Each row comes from the steps of one walk. Every step used is in the known rows, and no mark comes twice. Write the walk behind each row, first mark first.
In the rows, zero is written as 128.
Known rows:
maki/fifas/besok: [147 163 143 135 107 166 103 135 141 136 147  73 142 104 125 113 132 131
 141 106 182 183 110 154 144 137  88]
tibo/piror/kenef/fifas/zagumis: [ 94 134 145 132 117 132 136 158 164  83 116  89 105 195 133 108  94 121
 143 129 130 123 133 212 123 139 178]
kenef/fifas/bozu/piror: [161 172 137 138 101 149 134 128 132 138  90  57 179 156 106 104 143  90
 148  97 161 140  95 188 105 121 155]
besok/fifas/maki/piror: [129 118 136 154  91 120 102 130 130  90 127  62 167 128 131 148 168 146
 156 105 154 140 123 129 140 158 136]
piror/bozu/fifas/kenef: [ 87 120 154  90 153 124 142 112 176 109 125  94 170 103 122 181 122  70
 161  68 132 129 102 206  82 115 115]
fifas/besok: [151 143 153 136 110 171 103 116 163 115 142  96 118 108 134  86 111 137
 142 126 161 158 129 157 110 123  95]
bozu/fifas: [109 114 150 138 125 119 177 121 135 130 131  82 156 130  96 145 150 137
 139  96 157 141  88 164 109 103 114]
besok/fifas/bozu/piror/kenef: [104 150 130  82 132 144 152 145 132 113 114  52 159 181 136  92 129  82
 102 107 126 132  89 200  86 107 169]
maki/piror/bozu: [126 161 118 113 114 127 151 114 145  80 138 123 172 128 147 162 132 144
 158  77 141  95  98 171  81 144 179]
maki/piror/tibo: [147 146 116  98  87  98 159 136 117  91 169 111 154 134 151 165 140 206
 160 101 166  96 107 128  64 115 173]
bozu/piror/kenef/fifas: [141 144 170 125 138 166 152 146 146 119 131  52 129 186 102 108 120 122
 151 139  90 160  68 203  95 136 171]
piror/kenef/fifas/maki: [144 123 169 161 131 154 106 125 162 100 120  48 100 148 112 160 158  69
 164 165  81 133 104 213 123 137 134]
zagumis/piror/tibo: [126 145  78 118 112  74 182 142 107 128 175 140 140 170 172 152 127 214
 150 135 145  78 103 170  38 110 147]
piror/kenef: [100 122 145  77 151 144 149 145 139 102 148  98 112 155 138 118 111 109
 102 145  92 122 104 174  97 116 156]
tibo/piror/bozu: [ 94 186 101 132 126 119 157 103 138  96 149 113 171 146 147 173 119 126
 157 101 141  84 137 205  90 106 174]
fifas/kenef/piror: [121 105 136 119 162 148  94 138 171 133 140  94 131 137 122 107  93  92
 116 131 100 127 133 178 133 154 109]
fifas/bozu/piror: [149 171 123 121  93 132 140 130 126 136  96  77 180 143 118 102 140  83
 130  92 172 129 114 174 113 111 150]
zagumis/piror/kenef/fifas: [124 122 147 137 160 151 148 146 139 128 151  77 121 193 123 116 117 155
 147 165  78 138  63 205  69 145 153]
besok/fifas: [ 97 118  96 160 145 117 112 129 115 142  96  93 158 164 143 106 152 138
 124  94 139 154 121 108 128 137 119]
zagumis/piror/bozu: [106 159  79 133 141 104 172 121 136 118 146 152 156 167 166 146 119 151
 148 111 119  76  96 212  54 139 153]
bozu/fifas/maki: [128 116 158 168 109 118 137 113 153 111 116  58 132 118 102 173 175  79
 157 127 137 128 116 196 136 113 101]
maki/fifas: [119 157 113 128 123 122 126 155  98 160 133  96 163 122 115 170 156 121
 125 102 158 163  98 123 176 148 114]
maki/piror/kenef/fifas: [136 121 175 123 141 169 134 143 145 101 147  56 131 168 111 126 126 149
 155 142  92 151  66 177  89 149 171]
zagumis/piror: [109 126  90 143 131  91 158 145 108 150 161 148 142 170 155 117 116 190
 129 154 126 107 111 166  86 144 117]
besok/fifas/kenef/piror/zagumis: [ 88 134 107 122 127 107 117 155 191  86 110 110 139 149 147 108  88 124
 129 138 140 105 108 178  96 151 112]
maki/fifas/zagumis: [ 98 147 110 125  99 104 130 175 134 117  99 121 129 154 136 133 120 110
 124  92 175 135 138 158 179 154 140]
besok/fifas/bozu/piror/zagumis: [108 182  98 123  78  99 147 149 160  91  79  98 174 154 147 104 123 117
 138 110 193 104  96 175  81 120 141]
piror/bozu/fifas: [103 138 134 134 132 118 195 107 150 112 125  91 169 136 112 164 150 122
 150  73 151 113  74 204  78 103 138]
maki/piror/kenef: [107 121 156  69 127 143 150 150 134  81 168  82 137 148 137 124 114 144
 113 131 112 127  94 160  94 133 173]
besok/fifas/kenef: [ 84 105 127 109 161 123  86 126 152 131 105  97 163 123 144 142 122  80
 142  82 122 156 133 137 115 138 103]

Which walk is each row?
[ 73 146 142  87 142 134 154 140 126  94 179  74 136 167 136 134 104 129
 113 156 112 115 135 193 102  95 172] | tibo/piror/kenef
[153 177 109 102  83  95 186 141 118 117 146 103 151 158 139 141 133 169
 155  98 162 109 110 163  75  95 175] | bozu/piror/tibo
[ 93 135 116 141 134 100 210 117 141 125 141  98 176 155 124 157 143 152
 151  84 151 105  66 223  60 108 132] | zagumis/piror/bozu/fifas
[ 91 123  84 142 114  78 160 165 126 128 138 158 126 192 166 100  97 181
 128 141 143  96 132 189  99 153 132] | fifas/zagumis/piror
[135 150 158 140 114 163 150 102 178 103 139  70 147 113 123 113 126 134
 159  87 177 149  93 211  77 104 104] | piror/bozu/fifas/besok
[157 122 166 156  90 141 106 129 142  85 141  61 152 124 113 160 160 144
 175 127 136 139 106 153 132 162 144] | kenef/fifas/maki/piror
[107 114 171  87 118 138 155 145 146  73 162  49 139 145 125 146 138 121
 127 131 115 125  89 194  98 124 160] | bozu/fifas/maki/piror/kenef
[ 78 180 109 126  87  92 149 142 155  72 144 121 154 142 145 145  97 161
 147 157 178  88 139 169  99 108 143] | tibo/piror/zagumis
[106  99 120 134 171 142  89 139 164 140 122  77 146 155 129  99 106  99
 114 114 105 140 127 166 133 160 104] | besok/fifas/kenef/piror
[138 130 138 130 151 168  96 114 145 122  93  60 146 146 130 128 150  71
 132 132 121 111  75 193  64 117 143] | piror/kenef/fifas/bozu
[107 123 146 127 122 136 133 161 170  88 100  99  93 190 134 100  98 112
 138 126 119 125 119 202 118 147 172] | piror/kenef/fifas/zagumis
[116 131 134 171 115 107 158 108 157 105 124  71 145 136 122 185 171  91
 166 119 131 102 101 239 101 117 115] | zagumis/piror/bozu/fifas/maki
[155 138 181 137 130 199 109 123 177 108 147  53 106 141 124  82 107 135
 155 144 127 172  91 199  85 129 119] | piror/kenef/fifas/besok
[112  99 148 124 163 142 118 136 173 133 141  73 144 138 106 117 105  98
 121 114 114 134 114 195 122 142 101] | bozu/fifas/kenef/piror
[130 129 125 136 154 155 106 121 138 131 106  65 150 161 139 122 144  89
 133 141 121 103  69 208  50 122 141] | zagumis/piror/kenef/fifas/bozu
[119 118 120 183 124 117  91 117 139 119  93  67 133 141 135 149 177  80
 148 125 123 136 140 157 148 137 107] | besok/fifas/maki
[ 84 118  97 148 115 100 119 155 145 104  72 117 125 185 156  88 117 120
 123  85 161 129 153 147 144 147 145] | besok/fifas/zagumis
[129 127 120 104 133 107 153 136 153 117 162  87 141 148 137 152 119 150
 145 107 135  96 105 191  64 109 138] | bozu/fifas/kenef/piror/tibo
[127 152 100 128 127 135  92 126 111 152  94  79 181 109 132 162 174  66
 118  96 177 121  93 147 124 124 113] | maki/fifas/bozu
[ 63 116 104  99 146 106 167 171 134 106 145 107 120 212 170  90  98 152
 100 144 105 108 103 209  77 136 157] | besok/fifas/zagumis/piror/kenef
[132 123 168 129 156 169 134 137 149 116 136  67 113 173 111 120 124 126
 146 151  78 148  72 189  90 138 160] | piror/kenef/fifas
[135 132 111 100 134 109 137 139 152 115 160 103 130 146 147 147 113 146
 141 117 126  91 118 178  70 118 142] | fifas/kenef/piror/tibo
[155 178 102 101  86 101 168 132 120 118 128  90 166 151 146 141 146 141
 151  92 178  93 106 176  55  88 170] | fifas/bozu/piror/tibo
[123 145  81 129 105  72 178 155 125 115 155 133 127 194 171 140 117 213
 161 130 150  77 105 194  41 123 162] | kenef/fifas/zagumis/piror/tibo
[161 153 183 133 119 197 120 129 175 110 145  42 117 148 118  74 107 135
 156 133 133 180  90 210  89 129 126] | bozu/piror/kenef/fifas/besok
[ 81 115  94 147 114  72 183 160 130 128 139 134 139 193 150 107 107 185
 132 125 158 103 113 207  90 140 125] | bozu/fifas/zagumis/piror
[111 146 107 132 110 111 136 157 181  87 122 127 123 153 139 100  92 146
 122 161 143  89 106 175 104 146 123] | kenef/piror/zagumis
[139 132 168 143 109 164 138 111 166 116 145  63 138 110 115  97 127 144
 149 105 181 167 103 182  96 106  87] | bozu/fifas/besok
[106 132 131 143 141 125 188 113 161 117 129  75 166 150 105 145 139 126
 140  79 143 111  73 220  87 113 134] | kenef/piror/bozu/fifas
[ 75 134 153  96 148 121 144 107 170 108 139  81 181 108 121 191 117  78
 167  71 141 125 116 213  84 103 122] | tibo/piror/bozu/fifas/kenef
[ 90 116 135 133 101 100 164 149 159  98  97 109 123 160 124 115 116 123
 134  87 174 120 131 186 133 123 140] | bozu/fifas/zagumis
[136 146 155 147 118 169 147 106 184 107 145  60 146 124 119  99 120 137
 151  92 170 146  92 222  82 113 100] | kenef/piror/bozu/fifas/besok
[113 136 149 125 110 134 147 166 168  88  99  89 105 199 128  89  95 110
 143 116 128 133 117 213 121 147 179] | bozu/piror/kenef/fifas/zagumis
[117 119 130 118 160 143  94 153 156 148 143  78 148 134 114 128 108  90
 114 116 114 145 117 175 156 163 101] | maki/fifas/kenef/piror
[146 123 153 138  82 126 110 131 136  83 146  79 153 111 124 159 155 139
 159 122 149 128 126 140 140 153 140] | fifas/maki/piror
[170 140 173 162 120 192  97 114 172 119 138  69 115 126 118  85 116 144
 167 134 144 175 103 176  99 135 103] | kenef/fifas/besok
[115 183 117 111  70  96 169 158 164  83 111 123 149 148 134 110 103 141
 145 127 175 111 104 171 100 127 147] | bozu/piror/zagumis
[156 127 162 186 120 146  96 116 158 113 107  62 109 135 108 163 165  80
 176 158 100 135 117 191 137 145 119] | kenef/fifas/maki
[105 143 101 127 167 135 124 115 176 111 117 103 159 156 148 135 111  86
 137  83 105  98 108 213  85 150 145] | besok/fifas/kenef/piror/bozu
[148 138 166 142 133 186 116 129 169 115 160  60 113 154 132  78 104 156
 155 152 123 165  86 211  71 136 112] | zagumis/piror/kenef/fifas/besok
[151 132 128 155 141 159  84 106 140 135  83  74 155 130 124 131 157  77
 146 122 140 113  87 172  81 123 130] | kenef/fifas/bozu
